Known rows, with every step that occurs
s -> b -> c: [ -2  -4  10  -1  20   0   3 -26   2  11  10 -24 -13  -4   8   3  -7  -1
   1   4  -6   8  -5  10  -9 -16  -4   4   0   4   1 -23   6  15  -2  15
  -2   8   7  15  11  15   1  -9  -8 -19]
e -> c -> j -> s -> b -> k: [  0  -5   2  -2  10  -6   1  -5   8  10   2 -14  -3 -10  -8  12  13  -2
   5   9 -15   1  -8  11  -6 -13  -2   1  -3   0  -3 -14  -3  -1  -1  20
  -1  13  12  19  14  15  -5   4 -16 -23]
a -> j -> s -> e -> c -> b -> k -> m: [ -9  -4   4  -2  -4   0   8   1   6  19   8   1  -4 -25 -10  -8  31  16
   5 -10  -6  -4 -15  22  -9 -17  -4   0  -1   4   8 -21  -3 -25  -8  24
  -1   2  -4  15  18   2   3 -16  -4 -10]
s -> e: [-18   1  21  -5  12   2  11 -16   2  13  20 -19  -9  -6   3   1  11   9
  10  -2 -13   7  -4  10  -2  -8   0   4  -1   2  -1 -10   4  -9  -1  16
  -3  -3   5  16  23   0  -1  -8   5 -13]
m -> k -> b -> s: [ -8   0   0   5   8  -2   8 -14   7   3  19 -28   5  -3  -7   2  29  10
   8   2 -10   6 -22 -13  -2  -9   3   0  -8  -5   1  -7   0  -1   0   9
   9  13   1  13  16   6  -2  -7  -7 -11]
j -> s: [  1   2  18   2  14  -4   1  13   4  11  11 -23  -3   3  -4  -8  24   9
   4   5  -5   7  -6  12  -5 -10   8   2  -1   1  -4 -12  -2   2   1  15
   2   0   1  16  20   8  -3   0  -1 -19]
j -> c -> b -> s: [ -2  -3   2  -2  15  -3   4 -19  10   3   9 -10  -8  -2  -2  -4  24   9
   3  -2  -1   2 -12   4  -7 -10  -7   2  -4   5   4 -14  -8  -6   3  13
  11   5  10  11  14  -3   7 -16  -6  -3]
c -> j -> s -> b -> x: [  5   2  29  -7  12  -6   9 -22  15   0 -21 -13  -1  -1  -2  19  20   5
   0   6 -15   5  -3  25  -5 -13   5   1  -3  -3  -1 -14   0   5   0  14
   0   9  10  22  10  16   1  17 -10 -25]
c -> b -> x: [ -3   2  21  -4   8  -1   9 -21  11   0 -11 -17 -10   4  -3  -8  19  18
   1  -6  -3   0 -14  25   0  -9  -7   1  -4   5   3 -17  -3   9   3  14
  -5   7  12  14   7   4   4 -10  -3 -20]
x -> b -> s -> j -> c -> e: [ -9  -8  11   0   7   1   4 -20  15   7  -4 -16  -8  -1 -11   0  25   1
  -1  -3 -11  -2   1   1 -12  -6  -1   0  -4  -6  -5 -10  -3 -15  -3   8
  11  -6   4   9  20   3   3 -10  -3 -13]
s -> j: [ -8   1  16  10  14   2   1   2  10  11   9 -33   2  -1  -3 -12  13   1
   6   1 -14   7  -5  -7  -5  -6   2   3  -5  -2  -3 -15   4   0   1  13
   2  -3  13  15  22  12  -3   9  -9 -17]
c -> e -> s -> b -> k: [ -8  -6  12  -7  11   0   4 -15   5   1   7  -5  -7   6 -10  17  20   1
   5  10   3  -5 -17  -4   1  -9  -1   5   0   7  -5 -13   5   8   1  14
  -3   6  25  14  14   9   0 -11  -2 -25]
s -> j -> c: [ -7  -3   7   6  12   4   0  -9   9  11   3 -26  -6   1  -4 -17  -1  -1
   4  -1 -14   3  -3   2 -13  -9  -4   1  -7  -3  -1 -18   1  -9   0  12
  10  -8   8  15  26   6   0   6 -14 -14]
e -> s: [ -4  -1   7   1  21   2   1   1   1   5  15 -16  -5  17   0  -9  22   5
  10   6  -1   9 -15  -3   2 -11  11   6  -1   4   2 -15   2  -1   3  14
  -2   6  22  15  16   2   3  -4  -5  -9]
m -> k: [-10  -1   0   5  12   5   5 -10   1  10  24 -33  -1  16  -6 -11   9   4
  13   0  -6   9 -22   2   0 -12  -4   2  -8  -5  -4  -7   7   0   2  11
   1   4   6  16  27   6  -5  -7 -10 -20]
a -> j -> c -> e -> s: [ -5  -7  -1 -10  12   2  -4 -13   6   4  12  -1 -11  18  -6 -12  13   3
   9   0  -7  -2 -24   1  -5 -11   3   3  -2   4   2 -16  10 -17  -1  11
   5  -6  10  11  18  -3   5  -7 -12 -11]
b -> c: [ -3  -3   8   7  21   2   5 -10   1  16  17 -30 -15   8  -1 -13  -5   4
   2   0  -7   9  -7   8  -5 -14  -1   2  -2   6   4 -22   0   5   1  15
  -2   4  -1  12  19   6  -2  -7  -6 -16]
c -> e -> s: [ -6  -4  10   0  17   2  -1   3   1   7  20  -8 -10  21  -5  -6  28   6
   9   3   0   2 -16   0   5  -8   7   6   1   7  -2  -9   7  -2   1  13
  -3   0  16   9  16   0   3 -17   0 -14]
e -> c -> j -> s -> b: [  4  -3   2  -3  15  -6  -5  -4   5  10   6 -12  -2  -6   6   8  15  -3
   6   9 -18   9  -2  19  -8 -15   4   3   0  -2  -3 -12   4   0  -3  19
   1  11   9  19   9  18  -1   2 -16 -15]
a -> j -> c -> b: [ -4  -2  -4 -12   5  -1  -5 -27  12   4  13  -8  -8  -1   2 -23  -5  12
   4  -4  -6  -1 -28  17 -13 -16 -16   0  -5   2   4 -22   5  -7   0  14
   4  -1   2  14   6   1   3  -9 -16 -14]
c -> j -> s: [  4   3  13  -1  18  -4   2   7   8  10  20 -17   2  10  -5  -6  16   5
   4   8 -15   9 -10  14  -3 -13   7   2  -1  -4  -3 -10  -2 -10   2  17
   0   5  -2  18  18   7  -5  15 -11 -19]
m -> k -> b -> s -> j -> c: [ -8  -4  -3   4   4   1   6 -19  13   5   0 -27   4  -9  -8  -4  14  -1
   3  -1 -18   3 -17 -17 -15 -10  -4  -3 -13  -8  -1 -14  -1 -15  -1   7
  20  -1   3  15  24   7   1   2 -17 -11]
b -> x: [ -5   2  28   6  12   0  11 -15   9   5 -11 -28 -10   9  -9  -5  19  12
   6  -3  -9   3  -4  17   2  -7   3   2  -5   1   3 -15  -2   8   3  12
  -3   4  10  16  17   5  -1   4  -3 -20]
m -> k -> b: [ -9   1  -2   2   2   2   3 -12   1   4  22 -28   0   3  -4 -13   3  14
   7   1 -10   5 -28   1  -3 -12  -6  -1  -9  -6  -1 -10   9   8  -1  11
   1  10  -4  14  13   9  -5 -10 -10 -24]
e -> s -> b: [ -3  -1   9  -7  20  -1  -3 -16   3   0   8 -11  -3   3  10   9  19   0
   7  10   0   8 -13   0  -2 -14   7   7   2   3  -1 -16   9  12   0  15
   0  11  29  18   9  14   6  -6  -7 -13]

Rows
[ -7  -6   8   0  11   4   0  -9   2  11  19 -12 -20  15 -10 -15   2   8
   4  -4  -5  -4  -5  20  -5  -8  -8   2  -2   1  -3 -11   3  -4   0  11
   5  -9  -4   8  25  -2  -1 -17  -4 -21] | j -> c -> e
[ -9  -5   9   4   1   0  11   9  -1  19   8   0  -9 -21 -11  -6  32  18
   2  -7  -1  -3  -4  27  -7 -14  -4   2   0   4   5 -17 -11 -17  -6  25
  -1   4  -2  14  22   1   4 -27   1 -10] | j -> s -> e -> c -> b -> k -> m
[-12  -4  -1  -2  13   1   4 -12   3  17  22 -16 -11   1   1  -4   3  -1
  16  -3 -28   9  -3  18   0 -11  -2   4  -3  -1   3  -9   4 -22  -3  20
  -5   7   2  16  19   1  -3   0 -12  -8] | s -> e -> c -> j
[  2  -3   1  -7  25   0   3 -27   6   6  14 -11  -5  13   9   9  -6  -5
   4  11 -14  11 -16   5  -4 -18   3   5  -1   3   4 -23   7  -3  -1  18
  -3  14  12  19  10  13   1   6 -18 -14] | e -> s -> b -> c -> j
[ -4   0   7   2  15  -4   5 -12  10   4  16 -17  -2  -2   1   0  34  11
   6  -1   0   5 -13  -1  -1  -8  -1   4  -2   5   1 -11  -7  -1   3  13
   4  10  14  11   9   2   3 -15  -1  -5] | c -> b -> s
[  0   3  12  -5   8  -6  -3   2  11  10  11 -21   3  -3  -3 -11  23   8
   7   4 -13   6 -19   5 -10 -13   8   0  -3  -2   0 -16   6  -9  -1  14
   2  -2  -2  18  14   9  -4  13  -8 -16] | a -> j -> s
[ -4  -4   8   9  15   1   5 -10  13   9  -2 -26  -2  -6  -6  -3  19  -4
   4  -1 -15   5   0 -12 -12  -7   1   1  -8  -3   1 -16  -6 -16   1   9
  17  -6  11  14  27   4   3   7 -12  -3] | b -> s -> j -> c
[-10  -1   5  10   6  -1   7  -8  15   4   6 -34  14  -9  -5   3  30   2
   6   1 -18   7 -19 -25  -8  -6   3  -1 -11  -7  -2  -9   2  -7  -1   8
  12   5   8  14  21  13  -2   4 -10 -12] | m -> k -> b -> s -> j
[ -8  -5   3  -4   6   3  -3 -17   8  10  18 -13 -15   9  -9 -17   1   6
   9  -6 -12  -5 -16  16  -9 -10  -9   1  -4  -1   0 -15  11 -10  -2  10
   5 -10  -6  10  19  -1  -1  -4 -10 -19] | a -> j -> c -> e
[  0  -1   6   3  25   2   6 -15   5  14  26 -25  -9  16  -1 -11 -13   1
   5   3 -18  10 -10  14  -2 -16  -1   3  -3  -1   4 -20   2  -7   1  17
  -4   9  -4  15  17   6  -5   9 -15 -17] | b -> c -> j
[  1   1  19  -4  15  -6  -1  -6   5   6   5 -15   0  -9   6  11  23   4
   1  10  -4   7  -3  10  -9 -13   5   3   2   0  -6 -13   6  13  -1  16
   3   4  11  18  11  17   0  -3  -3 -22] | j -> s -> b
[-15  -5 -11  -3   6  -1   9 -21   6  12  22 -17   0  -5  -2   6  17   1
  16  -4 -32   8 -17   1  -2 -11  -1   0  -9  -5   4  -4   2 -30  -4  16
   3  14  -3  16  16   3  -3  -4 -15  -5] | m -> k -> b -> s -> e -> c -> j
[ -6  -1   8  -2   7  -1   5 -10   8   4  17 -17  -7   2 -11 -11   6  15
   2   2   3  -4 -23   7   0 -10 -14   2  -4   8  -2 -17  -5   8   4  17
  -6   8  13  13  12   3  -4 -12  -3 -25] | c -> b -> k
[ -7  -7  11   7  11   2   3  -7  11  10   5 -16  -9   0 -12   0  24  -1
   3  -4 -13  -2   0  -3  -9  -3  -2   1  -5  -1  -4 -10  -1 -15  -1   7
  14 -12   6   8  29   2   1  -7  -6 -13] | b -> s -> j -> c -> e
[-14  -2   8 -20   5  -2  10 -37  15   6   9  -3  -6 -17   4   7  21   8
   8  -8 -15   3 -19   2 -12 -11  -7   1  -5   4   4 -14   0 -30  -2  13
  10  -3   4  17  14  -6   6  -9  -2   1] | a -> j -> c -> b -> s -> e
[ -7  -1  15   6  13  -2   6 -15  19   6  -5 -33   8  -9  -4   5  39   1
   3   2 -12   8   0 -17  -8  -6   9   2  -5  -7  -2 -11  -8  -8  -1  11
   6   8  15  14  13  12   1   7  -3  -6] | x -> b -> s -> j
[ -5  -5   8  -3  16   1   7 -25   5  12   6 -29 -14   4   0 -11  -3   8
  -1   1  -6   9  -7  12  -9 -16   0   2  -1  -2   2 -23  -3   5  -2  16
  -6  11  -3  13   7   7   0 -10  -2 -16] | x -> b -> c
[ -7   0  14  18  11   5  11   6  -1  17  20 -20  -6   0 -17 -11  19  13
   5  -1   7  -1  -4  13   1 -14  -1   4  -1  -2   7 -18  -7   1  -1  18
  -1   6   0  13  29   4   0  -2  -3 -18] | b -> k -> m
[-11  -5  -2   2  16  -1   8 -13   7  16  18 -15  -7  -4   0   7  21  -3
  18  -3 -29  10  -1   6   0  -9   4   4  -3  -1   5  -6  -3 -29  -2  18
   2   9   6  15  21   0  -1   2 -10   2] | b -> s -> e -> c -> j
[ -5  -7   6  -1   4   4   5 -17   5   9   5   6  -7  -4 -12   5  19   5
   4   0   5  -8 -15  10  -7 -18  -3   4   0  -1   7 -23   6 -10  -6  15
   6   0   8  15  20   5   8  -6 -12 -16] | a -> j -> c -> e -> s -> b -> k -> m
[-11  -5   1  -5  13  -2   8 -24  11  13  11 -15  -6  -6   0   9  25  -1
  14  -1 -28  10   1  12  -3 -11   4   3  -3  -6   4  -6  -7 -29  -3  19
  -2  15   3  16  12   1   0  -2  -7   1] | x -> b -> s -> e -> c -> j
[ -2  -2  16  -6   6   0   8 -30  12   1 -15 -12 -16   4  -5 -12   6  17
  -1  -7  -4  -2 -14  30  -6 -11 -12  -1  -6   3   4 -20  -5   2   2  13
   2   2   7  14  11  -1   6 -11  -8 -18] | j -> c -> b -> x
[-10  -6   8  -2   8  -3   3   7  -1  21   7 -17 -12 -14  -1  -2  26   4
  11  -4 -21   8   2  16  -7  -9   6   1  -1   5  -1  -9   0 -17  -5  20
   0  -2   1  15  21   3  -1 -18  -1  -6] | j -> s -> e -> c
[ -2  -7  19  -9  11   0   7 -32   8  -3 -25  -1 -16   9  -4  15  20   3
   2   1  -5  -3  -7  17  -4 -10   1   3  -2   4   0 -17   6   6  -1  10
   3   0  21  16  11   6   9 -10  -7 -18] | j -> c -> e -> s -> b -> x
[ -3  -7   7   0  21   4   3  -3   0  10  16 -10 -15  23  -4  -6  15   4
   4   2  -1   4 -16   2   1 -10   6   5   1  11   1 -18   6  -5   0  13
  -3   0   9   9  16   1   3 -21  -2 -14] | b -> c -> e -> s
[ -6   0  20 -14  16  -2  15 -13   6  15  14 -10  -7  -2   1   7   4   2
   2   2 -23  10  -7  15  -9 -13   4   1  -1   1  -1 -16  -1 -25  -2  19
  -1  -1 -10  20  24   2  -3   4  -2 -15] | b -> c -> j -> s -> e
[ -2  -1  -8  -1  12   2   7 -22   5   9  26 -25  -3  13  -3 -12 -20   5
   3   4 -21   8 -28   8  -5 -18  -7  -1  -9  -5   3 -18   6  -6  -2  14
  -2  15 -13  17  13   9  -7   4 -20 -24] | m -> k -> b -> c -> j
[  4  -3  16  -2  10  -6   4 -16  12   6 -24 -15  -5  -6  -2  14  22   1
   4   3 -21   5   1  26  -5 -13   5   1  -3  -2   2 -14  -1   1  -2  17
   0  11  12  20   9  17   1   9 -15 -18] | e -> c -> j -> s -> b -> x
[ -6  -2  16  13  10   3   9  -8   0  12  14 -15  -4 -11  -9   3  18   9
   2   2   8  -1   0  13  -2 -16  -2   5   0  -3   5 -19  -2  11  -3  19
   1   8   8  16  20  12   2  -5  -4 -20] | s -> b -> k -> m
[  4  -3  -2   4  17  -5  -3  14   5  15  13 -18  -4   6  -5 -10  18   2
   9   4 -21   9  -3  19  -4 -14   7   1  -2  -2   0 -11  -3 -15  -1  20
  -1   7   0  16  16   8  -4   5 -16 -12] | e -> c -> j -> s
